Each row was made from one path, in order. Every step used is in the known rows, and no mark comes twice. Write each row's path.
Known rows
n a: [ 15.4 -18.4   1.0   8.3   5.8   3.1 -17.0  -1.5  -8.2  -3.6  -0.6   5.5
  -3.7  12.5  -4.3 -42.4  17.5  16.3  -4.5   8.8  10.8   3.9]
u h q: [ 10.7  -9.1  21.4  -2.6   1.4  14.6 -15.9 -22.7  14.7  -0.3  18.3 -17.4
  -0.2  -3.2 -42.5  -4.9  12.1   3.8 -14.8  -9.9   1.0   1.1]
g p q n a: [ 26.6 -39.5 -17.8   2.4   1.1  -8.0 -18.9   5.7   5.8   5.3  -7.3 -16.4
   1.8   0.6  14.0   7.2   1.7  23.0   2.5 -26.7   1.0   6.7]
g h a n q p: [ 19.9 -70.9  -7.3 -14.6   6.9  11.1 -53.5  14.9  16.1  15.0  15.8   1.9
   3.1  -5.4 -38.5  39.8  13.4  -6.9 -25.1  10.4   1.3  11.3]
g p q h: [ 11.6 -16.2 -20.5 -15.3   0.4   4.9  -9.3   5.0  12.2   6.0  -6.6 -18.6
  -3.8   2.6  18.6  22.9   2.5   6.3  -4.4 -25.0   0.6  -4.3]
u h v: [ 16.5   3.3  29.4  -2.1  -2.4   6.4 -10.0 -18.3  19.3   2.4  16.9 -15.6
  -7.6  -0.5   9.1   5.4  34.8  -8.7 -15.0  -2.7 -25.3 -32.6]
h q n a: [ 21.3 -44.2   2.2  -2.7  20.8  -6.2  -9.3  -5.7  26.8  -0.8   5.8  -0.6
   7.7  -1.0 -43.4 -18.8  -3.7  31.8  15.4 -18.9 -14.1  39.7]
a h q: [ 15.4   3.7  10.0 -22.0  20.3   2.6  -2.6  -7.6  19.9   1.4  12.4  -2.6
   9.3   2.8 -58.1  -1.5   8.8  26.0   7.3   3.1 -27.3  14.5]
u h g: [  4.8 -11.3  34.6  -3.4  -3.5  10.6  -2.8 -23.0  21.4   0.9  17.5 -25.1
 -13.5   2.3 -16.2   4.1  26.8  -4.5  -0.3   2.6   6.3 -14.4]
u h q n a: [ 19.1 -30.5  24.2   2.9   8.5   5.8 -19.1 -21.3  20.2   0.0  17.1 -13.1
   0.9  -3.0 -48.4 -13.4  21.3  14.9  -2.5 -13.5  -7.5   9.9]
p q n a h u: [ 52.0 -37.0   5.7  -0.5  18.5 -20.8 -11.0  -0.4  43.5  11.6 -14.1  -5.4
  -1.2  -9.7  -7.9 -35.9   7.8  45.9  -5.7 -13.3  -6.7  26.7]
q n a h: [ 19.8 -37.3  10.8   4.9  20.1 -17.8  -4.9   1.6  14.9   2.1   0.9  10.1
   4.6   3.1 -27.2 -15.4  28.2  29.4  29.8  -1.0 -30.3  15.9]
a n: [ 28.4 -28.5  -0.2 -16.5   0.7   5.8  -3.1  -2.2   0.7   6.2   6.9  -1.2
  11.7 -13.7 -13.6  12.3   9.4  -1.9  14.0  -1.2 -36.2   2.1]
a n q h u: [ 40.0 -32.9  -6.3 -34.3  22.1  15.4 -12.1  -8.0  15.5   1.3   6.5   1.4
   1.5 -12.0 -31.8  -9.8   5.1  -1.5  -2.3  -2.5 -37.7   8.7]
p q n a h v: [ 45.7 -37.2   8.4   5.1  14.2 -26.6   1.3   0.0  49.5  10.5 -11.6  -3.1
   3.3  -2.7  -0.1 -29.4  15.4  39.5   3.5 -13.0 -14.9   8.9]
q h g: [-13.4  -7.6  11.8 -32.6  15.3   9.3  23.0  -4.2  44.7   2.6   2.2  -9.0
 -18.3   8.9   0.0  20.8  23.0  -9.2  24.8  -1.4 -14.0  -1.8]
a h u: [ 34.7  15.8  12.0 -31.6  24.7   6.1 -20.6  -4.0  12.5   6.1   6.1  -5.0
  -6.6  -7.8 -22.5  -3.5  17.2  25.9 -12.1  10.7 -36.1  17.4]
g h: [ -7.7 -45.9  -4.5 -10.7  -7.6  -5.6 -24.2   8.9  10.4   3.9  12.0   0.7
  -9.2  -4.4 -22.9  45.9   2.5  -6.1  -4.6  12.6   7.9 -13.6]
p q n: [ 28.7 -34.0   1.1   9.1   5.2 -25.7   7.8   2.1  42.7  10.6 -16.0  -5.2
   4.7 -11.3   0.3 -13.1  -5.8  27.0   3.4 -20.9   2.2  15.8]
g h v: [  5.2 -42.6   2.2 -17.7  -3.4  -9.3 -22.2   7.8  28.2   6.0  15.6  -2.2
 -12.6  -2.5   4.5  51.6  13.9  -7.7  -7.1  10.5 -19.9 -28.3]
u h a: [ 13.6  -1.1  28.0  10.5   1.3  22.4 -32.4 -12.2   6.7   4.7  14.8 -16.0
  -0.4  -3.5 -17.8  -0.4  25.8  -7.7 -39.8  -0.7   6.3   5.8]
a h: [  8.3  12.9  11.2 -14.0  12.5  -1.4   1.6  -2.2   6.8   2.3   7.3   2.1
   5.0   3.8 -32.8   3.5  20.4  14.8   9.1  12.9 -26.0  -4.5]

Which path is each row?
[ 27.4 -22.2   3.2  -9.8  22.5   5.6 -23.7  -2.0   5.8   5.1   6.2   6.5
   5.4  18.8 -43.0 -42.5  34.1  34.9   5.8   9.0  -7.6  15.1]
n a h q p
[ 18.2 -18.3 -20.4  -3.3  -5.8   0.4 -16.2   4.5  -0.2   4.8  -5.7 -20.7
   1.1   0.1  19.3  15.4  -7.3  12.2 -10.4 -22.6   9.7  -2.1]
g p q
[ 28.4 -43.3  -7.4 -32.0  15.5  14.6  -2.9  -8.2  15.2  -0.5  10.3  -6.0
   3.1  -2.7 -30.6   6.6   8.2  -6.3  14.4  -5.6 -31.8  -2.6]
a n q h g p
[ 26.1 -26.8 -17.9 -18.1   4.2  12.9 -20.2   6.7  14.6  10.0  -3.1 -20.4
   2.3  -3.0  14.0  27.7   6.6   5.9 -11.9 -25.4  -9.8   7.7]
g p q h a n
[ 15.2  -9.6  -2.5 -12.5   7.1  -5.7  12.3   0.4  47.8   9.5 -15.2  -6.6
  -5.5  -2.7   4.4 -10.7   3.9  11.2  -8.1 -14.2   6.9   1.7]
p q h
[ 35.6 -45.1 -13.6 -17.1  13.8   8.0 -14.6  -1.0   1.2   9.7   5.1   7.3
  15.3  -2.3 -33.5 -12.5  12.7  -1.2   9.5  -2.7 -22.2   2.1]
a n q p
[ 35.4 -33.9 -10.7  -5.7   6.7 -10.5 -16.7   4.3  16.7   6.8  -2.5 -16.8
   2.2   3.2  16.1  10.9  14.0  27.3   4.6 -23.6 -21.5  -2.3]
g p q n a h v
[ 13.6 -35.3   1.5  -6.4  17.8  -7.5  -0.8  -4.9  30.9   1.0   5.9  -3.1
   9.5  -6.9 -41.0   2.1 -12.1  23.3  18.0 -23.2 -19.5  37.8]
h q n
[ 36.5 -43.2   1.4  13.1   8.2 -23.9  -0.3   1.2  39.0   8.7 -15.9  -2.4
   3.1  -5.4  -1.8 -33.7   2.7  35.2   1.6 -16.4   7.3  17.9]
p q n a
[ 26.0 -15.9   8.1  -7.1  19.3   5.0 -18.7  -6.8   5.3  -2.9   8.3   3.5
   3.1  13.8 -44.7 -43.6  23.3  34.5   0.5  10.8  -8.6  14.4]
n a h q
[ 31.7 -20.5   1.0 -14.2  12.5   4.8  -2.8   3.2  51.2  14.6 -11.5  -8.3
   1.3  -8.7  -0.1  -6.4   8.4  10.5 -21.6 -14.7  -2.7  19.1]
p q h a n
[  2.3 -70.4  -3.4 -15.5   5.3 -10.7 -24.7   5.4  32.3   4.8  15.9  -1.5
  -2.2  -9.5 -51.3  47.3  -5.7  10.4   8.2  -3.6  -5.4  12.9]
g h q n
[ -4.4   2.7   5.0 -18.8  20.0  20.7  -7.2   6.5  30.2   6.2   0.1   0.2
  -5.7   3.5  -1.5  16.1  21.5 -12.1 -15.0  -4.6 -14.0  18.4]
q h a
[ 10.4 -24.4 -18.9  -0.6  18.1   3.6 -16.7   1.4   1.2   5.1  -2.5  11.3
   5.3  16.5 -28.8 -35.4   4.4   1.0  -6.6  -2.3  19.4   0.3]
n q p
[ 39.8 -44.0  11.0   4.3  13.8 -24.3   4.7  -2.2  50.7   9.8 -11.6  -7.9
   0.2  -1.8 -12.3 -30.4  11.5  41.9  10.7 -11.0   0.8  18.1]
p q n a h g
[ 13.9 -20.4  24.9  -5.1  -6.8  10.8 -10.9 -21.0  21.0   3.3  14.4 -35.5
 -13.1   2.0  -6.5  11.4  23.8   1.7  -5.3  -8.6  11.4 -16.0]
u h g p q
[ 17.3  -5.8   3.2 -25.2  24.2   3.6  -9.5  -0.9  20.7  12.4   9.9   1.1
  12.8   9.2 -55.3   0.8  24.3  26.5  15.0  -0.1 -25.7  15.9]
a h q p
[ 20.8  15.9  17.8 -21.4  16.5  -5.2   3.8  -3.5  24.2   4.1  11.0  -0.3
   1.5   5.6  -6.3   9.6  31.8  13.2   6.8  10.8 -53.5 -19.6]
a h v
[  0.1 -19.8  -7.5 -21.0  21.4  11.4   3.1  -9.5  24.3  -9.4   4.8  -4.7
 -12.6  15.6 -26.7 -13.2  -1.7  -6.1   0.6  -3.7   6.5  -5.4]
n q h g p
[ 24.9 -15.0 -19.7 -24.3   6.5   8.5 -20.1   4.1  15.1   7.8  -7.2 -22.2
  -9.2  -3.5  24.3  19.9   0.3  12.3 -14.2 -26.4  -4.2   6.5]
g p q h u
[ 21.1 -37.1  26.8   0.2  -1.6   5.2 -13.7 -19.9  24.5   3.1  13.4 -31.5
 -12.5   3.6 -10.9   1.7  32.1  10.8   3.0 -10.4   6.3  -9.2]
u h g p q n a
[ 18.0  -7.7  13.3 -24.0  12.0  -1.0   3.3  -5.4  26.2   5.1   8.6 -20.2
  -3.2   8.3 -21.7  15.2  20.4  23.6  17.0   4.2 -17.2  -3.1]
a h g p q
[ 16.4 -17.1 -17.8 -12.6   4.3  10.7 -19.3   7.6  14.5   7.9  -5.7 -20.3
  -1.8   2.0  18.7  22.6   3.2   6.2 -17.2 -24.9   3.1   6.7]
g p q h a
